What can hang from each mark:
j686: j219
j219: j686 j741 j840
j992: j524 j741
j692: j686 j741 j840
j840: j692
j741: j219 j692 j992
j524: j219 j692

Each row was made from one small tree. Brackets hold a mark, then the marks that hang from it, in the order of their numbers. Every link used is in the known rows. Write each row's tree.
(in the rows, 128 means zero)
Known rows:
{j741 j219 {j692 j840}}: [195  83  98 170 143 138 131 161 180 153 156 224 104  84 152 130  85 173
 123 112  96]
{j219 j686 {j741 j692} j840}: [134 105 105 139 112 107 162 124 137 165 140 189 104 124 182 118  90 172
 120 102  84]
{j686 {j219 {j741 {j992 {j524 j692}}} j840}}: [147 106 122 149 129 102 176 164 132 150 155 171 103 124 182  97 140 137
 154 124 114]
{j692 {j686 j219} j840}: [158 122 152 131 117 154 131 140 134 130 166 132  75  91 137  97  90 156
 105  73  97]
{j992 {j524 j219} {j741 j692}}: [128 106  82 137 170 102 153 171 186 160 143 173  97  75 136 118 138 145
 125 171 126]
{j741 j692 {j992 j524}}: [149  85  69 150 148 116 130 169 182 178 163 162 125  72 140 111 129 127
 120 168 116]
{j692 j840}: [154  97 145 129 134 147  95 125 138 138 136 186 115  92 144 124  91 170
 103 116 121]
{j686 {j219 {j741 {j992 j524}} {j840 j692}}}: [140 106 116 134 146 105 151 163 130 124 162 186  95 135 185  96 131 154
 147 135 135]
{j686 {j219 {j741 {j692 j840} j992}}}: [166  96 120 136 121 112 159 160 174 158 153 158  88 108 160 123 104 134
 148  98 112]
{j992 {j524 j692}}: [130  99  92 189 151 127 131 165 129 157 132 166 134 110 151  86 150 142
 110 157 104]
{j686 {j219 {j741 j692 j992} j840}}: [145 108 126 125 116  99 169 151 154 155 157 178  91 114 174 115 123 146
 150 106 114]
{j219 j686 {j741 j992} {j840 j692}}: [151  98  96 127 127 115 153 143 113 127 161 187 128 143 185 109  76 165
 127 138 123]
{j741 {j692 {j686 j219} j840} {j992 j524}}: [177  97  92 135 148 139 148 183 187 168 193 136  85  54 144 109 109 127
 121 116  92]
{j992 {j741 j692}}: [129 109 109 114 131 102 135 141 179 161 129 174 107  92 136 118 133 150
 121 144 123]
{j686 {j219 {j840 j692}}}: [110 124 148 118 130 128 125 135 107 113 145 182  94 132 168  97 134 178
 111 115 132]
{j686 {j219 {j741 j692 {j992 j524}} j840}}: [143 104 113 135 133  96 167 158 157 160 161 178  86 109 180 107 136 143
 150 120 113]
{j692 {j686 {j219 j840}} j741}: [125 144 145 113 130  82 143 132 150 146 157 136  89  87 151  91 112 156
 115  76  94]
{j992 {j524 {j219 j686}}}: [115 106  90 172 147 132 138 144 125 152 144 138 113 102 132  98 101 151
  96 158 117]
{j219 j686 {j840 j692}}: [110 116 122 121 128 141 118 117  89 120 145 182 121 133 170 102  93 191
  82 131 117]
{j840 j692}: [125 106 107 146 146 137  95 148 120 106 135 191 130 137 145  99 113 173
  99 149 140]
{j219 j686 {j741 {j992 j524}} {j840 j692}}: [147  92  81 140 148 113 152 153 118 134 166 186 123 137 193 101  91 161
 127 156 121]
{j741 {j692 j686}}: [137 116  96 153 117 131 134 150 160 156 154 155 104  89 125  97 111 151
 101 106  88]
{j219 j741}: [143  98 110 167 119 103 133 135 141 144 125 182 119 137 150 102 106 150
 136 128 122]

Write each row's tree:
[177  80  58 169 143 119 169 166 164 180 189 187 115  77 170 106  96 150
 126 161  95] | {j741 {j219 j686 j840} j692 {j992 j524}}
[138 103  78 131 180  99 122 169 155 129 154 159 139 103 150 116  86 152
 108 158 133] | {j840 {j692 {j741 {j992 {j524 {j219 j686}}}}}}
[160  91  66 154 178  95 123 170 161 134 161 177 137 111 162 104  88 156
 117 162 126] | {j840 {j692 {j741 {j219 j686} {j992 j524}}}}
[203  95  92 175 135 145 145 170 177 147 176 200  93  76 141 112  76 167
 119  93  80] | {j741 j219 {j692 j686 j840}}
[147 127 128 139 103 115 169 149 127 135 175 140  87 114 149  79 107 141
 136  96 107] | {j692 {j686 {j219 {j741 j992} j840}}}
[187  83  91 171 130 145 144 148 168 165 157 189 101  91 155 129  61 172
 107 103  80] | {j741 {j219 j686} {j692 j840}}
[170  84  76 154 166 115 151 160 191 175 156 181  86  78 163 115 111 156
 123 155 100] | {j992 j524 {j741 {j219 j686} {j692 j840}}}
[175  99  97 158 136  92 173 166 150 165 150 174 157  97 166 113  96 142
 132 124  91] | {j524 {j692 {j741 {j219 j686 j840} j992}}}
[163  95  87 145 159  73 146 144 166 173 166 172 131  77 169 109  89 150
 129 152 110] | {j692 {j741 {j219 j686 j840} {j992 j524}}}
[196  90  90 145 128 118 156 172 184 157 169 175 109  89 149 121  79 133
 146 106  98] | {j219 {j741 {j692 j686 j840} j992}}
[182  91 105 154 123 119 148 150 134 141 176 209 133  95 153 103  94 154
 141 162 135] | {j741 {j219 j840} j992}
[165  97  98 165 132 119 145 150 157 151 156 238 109  95 162 114 111 181
 126 125 101] | {j741 {j219 j840} j692}
[160  89  97 152 119 123 149 135 161 170 136 163 102 117 165 130  66 157
 117  92  81] | {j219 j686 {j741 {j692 j840}}}
[172 108 101 157 136 127 164 172 164 134 154 185 100  94 133 129  69 155
 133  97 103] | {j524 {j219 {j741 {j692 j686 j840}}}}
[155 110  90 128 175 122 156 180 192 152 164 168  81  55 135 119 116 149
 121 143 108] | {j992 {j524 j219} {j741 {j692 j686 j840}}}
[163 112  99 149 170 130 173 193 159 140 157 160 106  74 139 105 123 139
 127 145 106] | {j992 {j524 j219 {j692 j686 j840}} j741}
[152 117 110 128 139 101 191 168 136 155 151 157 155  82 154 134  76 144
 120 117  95] | {j524 {j219 j686 j840} {j692 {j741 j992}}}
[153  95  94 128 110 105 173 137 148 172 160 177 117 110 178 123  82 151
 133 119  95] | {j219 j686 {j741 j692 j992} j840}
[181  84  72 186 137 127 179 170 125 164 181 176 138  99 171  90  99 143
 130 168 101] | {j741 {j219 j686 j840} {j992 {j524 j692}}}
[145 123 102 120 154 100 130 171 155 118 169 138 114 108 144  93  99 145
 116 115 122] | {j840 {j692 {j686 j219} {j741 j992}}}
[115 115  98 120 171 115 150 153 134 131 151 174 101 102 157 106 120 167
 111 177 137] | {j992 {j524 {j219 j686 {j840 j692}}} j741}
[112 127 149 107 143 102 123 135 127 121 141 182  98 121 173 106 130 177
 115 108 127] | {j686 {j219 {j840 {j692 j741}}}}
